Each row comes from the steps of one walk. Every step used is in the known rows, and no mark comes twice. Write the walk behind each row, first mark first.
Known rows:
p c k: [ 0.80 -1.72  2.40  3.43  0.11  2.04  1.36 -0.36  1.49 -0.97 -3.31 -1.39
  1.60  0.15  1.08  0.52 -1.51  0.80  2.47  0.67  1.49  1.83 -0.20  2.38]
z n p c k: [ 1.29 -0.09  0.52  0.11 -0.78 -1.62 -0.09  0.76 -1.80 -0.42  1.03  2.67
 -1.61  2.01 -1.72 -4.46  3.38  4.25  2.32  2.70  0.19  3.86  0.37 -0.41]
v z t k n p: [-1.58  2.89 -1.12 -1.54 -0.20 -2.41  0.41 -3.85  2.04  0.02  2.32 -0.76
 -1.39  0.42 -0.52 -1.30  2.78 -5.17 -4.07 -1.82 -2.16 -0.95  1.82 -1.15]
n p c k t z v: [ 1.55 -0.23  0.02 -0.81  2.42 -1.70  3.24 -0.45 -0.49  1.06  0.47  1.66
  1.15  1.49  0.14 -3.85  0.74  3.46 -1.10 -0.11  2.12 -1.37 -1.60 -1.33]
g z n p c: [-0.44 -0.74 -2.23 -2.65 -2.38  0.27 -1.68  1.73 -1.92 -0.52  1.05  2.11
  2.20  2.74 -3.41 -2.03  4.82  0.25 -0.61  2.93 -4.48 -0.80  1.62 -1.84]
g z: [-0.39 -2.38 -0.34  0.95 -0.19  0.86 -1.21  1.08  1.47 -2.47 -3.43 -0.60
  3.55 -0.05  1.02  4.24 -2.00 -5.74 -1.11 -1.04 -3.98 -4.13  2.03  2.05]
p n: [ 0.18 -4.35  0.46  2.37  0.24  1.82 -1.69 -0.16  0.54 -2.44 -1.36 -0.46
  2.60 -0.19 -1.52  2.25 -1.73  0.21  0.69 -0.74 -2.37 -0.32  3.02 -1.12]
t k n p: [-0.68 -2.02 -0.43  1.15  0.54 -1.90  1.21 -2.90  4.32  1.30  0.57 -0.58
  1.36 -0.44 -1.58 -0.64 -2.28 -6.05 -2.93 -0.16 -1.89 -0.40  3.21  0.62]
p c z: [ 1.55  1.15  0.36  1.79 -0.56  5.28 -1.03  2.01  1.12 -0.56 -1.04 -2.02
  1.00  0.03  0.31  1.77 -2.94  0.74  2.97 -0.86  2.63  1.08 -2.93  0.01]
n p c k: [-0.10 -0.66  1.01  1.54 -0.71  0.14  0.09 -0.03  0.65 -1.90 -0.91  1.25
  0.74  1.59  0.44 -2.24  0.03  2.52  0.80  2.63 -0.02  2.79  1.06 -0.29]
t z: [ 1.75 -1.03 -0.90  1.24  1.05 -0.52  0.57 -0.11  0.84 -0.10 -1.27 -2.30
  3.63 -0.84  1.07  4.06 -4.66 -4.78  1.50 -3.31 -0.53 -2.51 -0.04 -0.61]
v z g: [-1.10  2.19 -0.02  0.19  2.54 -3.16 -1.82  0.74 -0.68 -2.91 -2.46  1.26
 -2.70 -1.96  2.66  3.75  0.96 -0.92  0.92 -3.00 -0.99 -2.57  2.68 -0.29]
n p c: [ 0.13 -1.97 -1.08  0.78 -1.07  0.56 -0.96 -0.24  0.93 -0.64  0.76  0.53
  1.76  2.14 -0.55 -0.58 -0.32  2.10 -0.07  1.83 -2.27  0.75  2.67 -2.95]
c p: [-1.24 -0.12  1.69  1.27 -0.29  1.58 -0.07  2.69  2.16 -2.45  0.31  0.07
 -0.66 -1.27  1.64  3.17 -3.58 -0.30  3.20 -2.95  0.19 -0.28 -0.05  0.09]
t k n p c: [-0.95 -2.26 -0.30  0.87 -0.80  1.28  1.84 -3.30  4.45  2.81  0.95 -1.93
  3.33  0.75 -3.29 -2.13 -0.29 -3.72 -2.09  1.72 -1.06  0.70  2.17 -0.80]
g z c k: [-0.88  0.33  0.84  0.47 -1.13  0.29  1.41  0.17 -1.44 -0.62 -5.55  0.47
  1.67  0.31  1.15 -0.53  0.32 -2.29  0.80  1.32 -0.94 -1.65 -1.02  4.44]
v z: [ 0.85 -0.13 -0.22  2.36  0.72 -0.72 -1.59 -0.21  1.01 -3.79 -2.19 -0.57
 -0.33 -2.57  2.42  5.59 -1.16 -2.77 -1.52 -2.69 -2.01 -3.43  2.51 -0.63]
c k n: [-1.09 -2.64  2.84  2.25  1.78 -1.63  1.20 -1.46  1.97  0.06 -2.85 -1.78
 -0.56 -3.29  3.09  3.28 -3.66 -2.73 -0.79 -0.54  2.03  0.39  0.49  4.95]
k n p c: [-2.06 -2.99 -0.68 -0.60 -0.62  0.13 -0.39 -2.04  1.73  2.05  1.63 -1.21
  1.45 -0.09  0.05  0.94 -0.75  0.89 -2.36  2.53 -1.00  0.54  2.28 -1.38]
v z c: [ 0.86  1.18 -1.12  1.06 -0.61 -0.47 -0.07 -1.46 -1.62 -0.37 -2.46 -0.22
 -1.16 -1.52  1.69  2.54  0.67  0.35 -0.36 -1.09 -1.21 -3.30  0.68 -0.95]
k t z: [ 3.13 -4.14 -0.88  0.35  2.42 -0.02  0.88 -0.06  0.26  0.78 -1.00 -1.74
  3.12 -0.98  3.06  5.49 -4.89 -3.03 -2.27 -5.42 -1.33 -5.97  0.22 -0.28]
k n: [-0.64 -3.94  0.85  1.43  1.49 -0.88  0.02 -1.95  2.24  1.53 -1.19 -2.54
  0.53 -2.93  2.15  5.18 -4.11 -3.14 -1.75 -1.10 -0.47 -1.85  1.97  2.51]
k n p c z t: [-1.81  3.33 -0.64 -3.33 -1.40  2.38 -1.17  0.12 -0.82  2.53  4.26 -1.46
 -2.00  2.00  0.39 -1.95  0.65  3.11  0.11  0.66  2.35  3.42 -3.36 -1.29]

Which walk is each row?
[ 0.14  2.96  0.92 -0.12 -0.65  5.51  2.31 -2.07  2.80  4.07  1.14 -4.80
  0.63  1.54 -2.08 -2.39 -0.23 -3.46  1.82 -1.85  3.87  2.52 -4.80  2.32] => p c z t k n
[ 2.42 -3.10  0.36 -0.88  0.53 -0.94  0.43  0.98 -2.26  0.21  1.13  3.21
 -2.22  1.64  0.00 -3.12  3.20  5.85 -1.60  0.78 -0.60  0.69  0.67 -0.12] => z n p c k t
[-1.40  1.22 -0.58 -1.43 -1.03  2.76 -1.43  1.04  0.68  1.20  2.62 -1.23
 -0.33 -0.65  0.20  0.50 -1.81  1.24 -1.15  1.35  2.17  1.94 -1.86 -1.19] => k n p c z
[-0.55  4.41 -0.42 -1.80 -0.01  0.32  0.16 -0.95  1.89  1.75  3.38 -0.94
 -1.89  1.65 -1.32 -3.60 -0.89 -4.14 -0.81 -1.85  1.51  2.45 -2.29  0.56] => c z t k n p
[ 1.58  0.50 -0.45  1.59  2.75 -2.90  1.99 -0.65  0.93  0.99 -1.03 -1.00
  1.96 -0.56 -0.68  0.73 -2.61 -2.79  2.41 -2.16  1.00 -2.36 -0.84 -0.17] => t z v
[-2.52 -0.10  0.84 -0.55 -2.31  3.87  0.26  1.60 -1.89 -0.25  1.06  0.75
  0.13  0.16 -2.41 -1.00  0.38  4.81  4.47 -0.43  0.58  1.04 -1.17 -2.22] => z c p n
[ 2.29  0.44 -0.67  0.83  0.67 -2.47 -1.71  0.58 -1.51 -2.20 -0.26  0.68
 -2.48 -2.28  0.26  3.19  2.21 -1.16 -0.40 -2.41 -1.82 -2.43  1.65 -0.74] => v z n
[-1.26 -2.91  2.76  2.14  0.52  1.53  1.83 -1.85  2.10  1.53 -2.49 -3.25
  1.06 -2.06  1.62  1.81 -1.70 -0.46  0.23  1.50  2.83  1.51 -0.69  3.93] => p c k n
[ 2.86  1.60 -0.07  0.56 -0.62  3.48 -0.96  2.81 -1.74  0.81  0.93 -0.56
 -1.26  0.30 -1.89 -0.37  0.72  2.27  4.14 -0.58  2.53  2.30 -3.63 -0.12] => p c z n
[ 0.69  3.93 -0.45  0.25  0.53  0.70 -0.71  1.91  0.28 -0.34  1.89  2.00
 -1.58  1.83 -2.30 -4.14  0.65  4.34  2.11  1.86  2.53  2.57 -2.07 -2.23] => n p c z v
[ 0.93  1.45 -2.15 -1.22 -1.56 -1.19 -2.06  0.44 -2.24 -1.64  2.61  2.05
 -1.70  0.48 -1.94 -0.97  5.56  3.11 -1.05  1.34 -2.36 -0.29  1.94 -4.63] => v z n p c
[-2.48  2.60 -0.03 -1.37 -0.59 -3.69  0.38 -2.27 -2.12 -0.05 -0.54  1.42
 -3.74 -2.88  2.55 -0.49  2.09  1.11 -3.49  1.91  1.06 -0.43  0.29  0.35] => v z c k n p
[ 2.00 -0.37  0.03 -1.53  0.11 -1.17 -0.68  0.87 -3.07 -2.16  1.18  3.32
 -3.54 -0.06  0.88 -1.35  5.65  5.22 -3.82 -0.34 -0.72 -1.45  0.88 -1.75] => v z n p c k t
[-0.64  0.57 -0.16 -1.96 -1.91 -0.36 -0.49  2.19 -2.23 -1.96 -0.48  2.71
  0.98  2.34 -2.42 -3.76  5.09  0.47  0.31  3.52 -2.03  1.28  0.17  0.63] => g z n p c k
[-1.78 -1.38  1.45  0.42  0.99 -3.47 -0.18 -0.98  1.22 -0.87 -0.27  0.85
 -1.49 -1.92  2.26  0.45 -2.33 -1.09 -2.30  1.27  0.41  1.40  1.94  2.34] => c k n p
[-1.55  2.89 -0.04 -1.22  0.73  0.32 -0.06  0.34  0.79  2.21  2.88  0.22
 -2.11 -0.58 -1.80 -2.71  0.33  3.26 -0.29  2.53  3.97  2.16 -2.47 -0.75] => k n p c z v
[-1.95  0.10  0.71 -0.82 -0.34 -3.52  1.47 -2.34 -1.57  2.29 -0.25  1.23
 -2.44 -0.84  1.56 -2.25 -0.29  1.95 -1.34  2.94  1.10  1.86  0.11  2.27] => z c k n p
[ 0.54 -2.46 -0.26 -2.84 -0.82  0.20 -0.16  2.32 -2.51 -0.98 -0.32  3.28
  0.40  2.12 -0.49 -2.41  4.81  2.23 -3.46  1.59 -2.78 -1.90  0.49  0.92] => g z n p c k t
[-0.59  0.66  0.65 -0.40  0.44 -1.49  3.84 -2.68 -1.58  4.44 -1.88 -2.79
  1.36 -2.58  1.86  0.77 -2.62 -2.45  1.21 -0.57  4.01 -0.52 -3.76  3.40] => t z c k n
[-1.49  4.73 -0.78 -2.08  0.68  0.78 -2.38  3.44 -1.53 -0.69  1.39  2.30
 -2.46  2.02 -0.43 -2.55  0.66  4.40  3.72  0.50  1.90  3.12 -1.28 -2.36] => n p c z g
[ 1.50  3.49  0.54 -0.04  0.30  1.74 -1.57  1.63 -0.84 -0.82  0.48 -1.13
 -2.21  1.53  1.95  0.80 -2.39  0.05  2.94 -3.49  1.65  1.47 -3.25  1.08] => c z t
[ 0.75 -1.59 -0.69 -0.55 -0.31 -1.05 -1.29  1.98 -1.11 -1.17 -1.69  0.85
  1.33  0.01 -1.16  2.12  1.46 -4.00 -0.11 -0.83 -3.93 -2.93  1.33  1.89] => g z n
[ 1.86  0.62 -2.84 -2.29 -1.09 -1.14  0.12  0.58 -2.37  2.00  3.81  0.44
  2.24  2.14 -3.15 -2.26  2.17  1.16  2.19  0.54 -1.01  0.71 -0.66 -4.51] => t z n p c
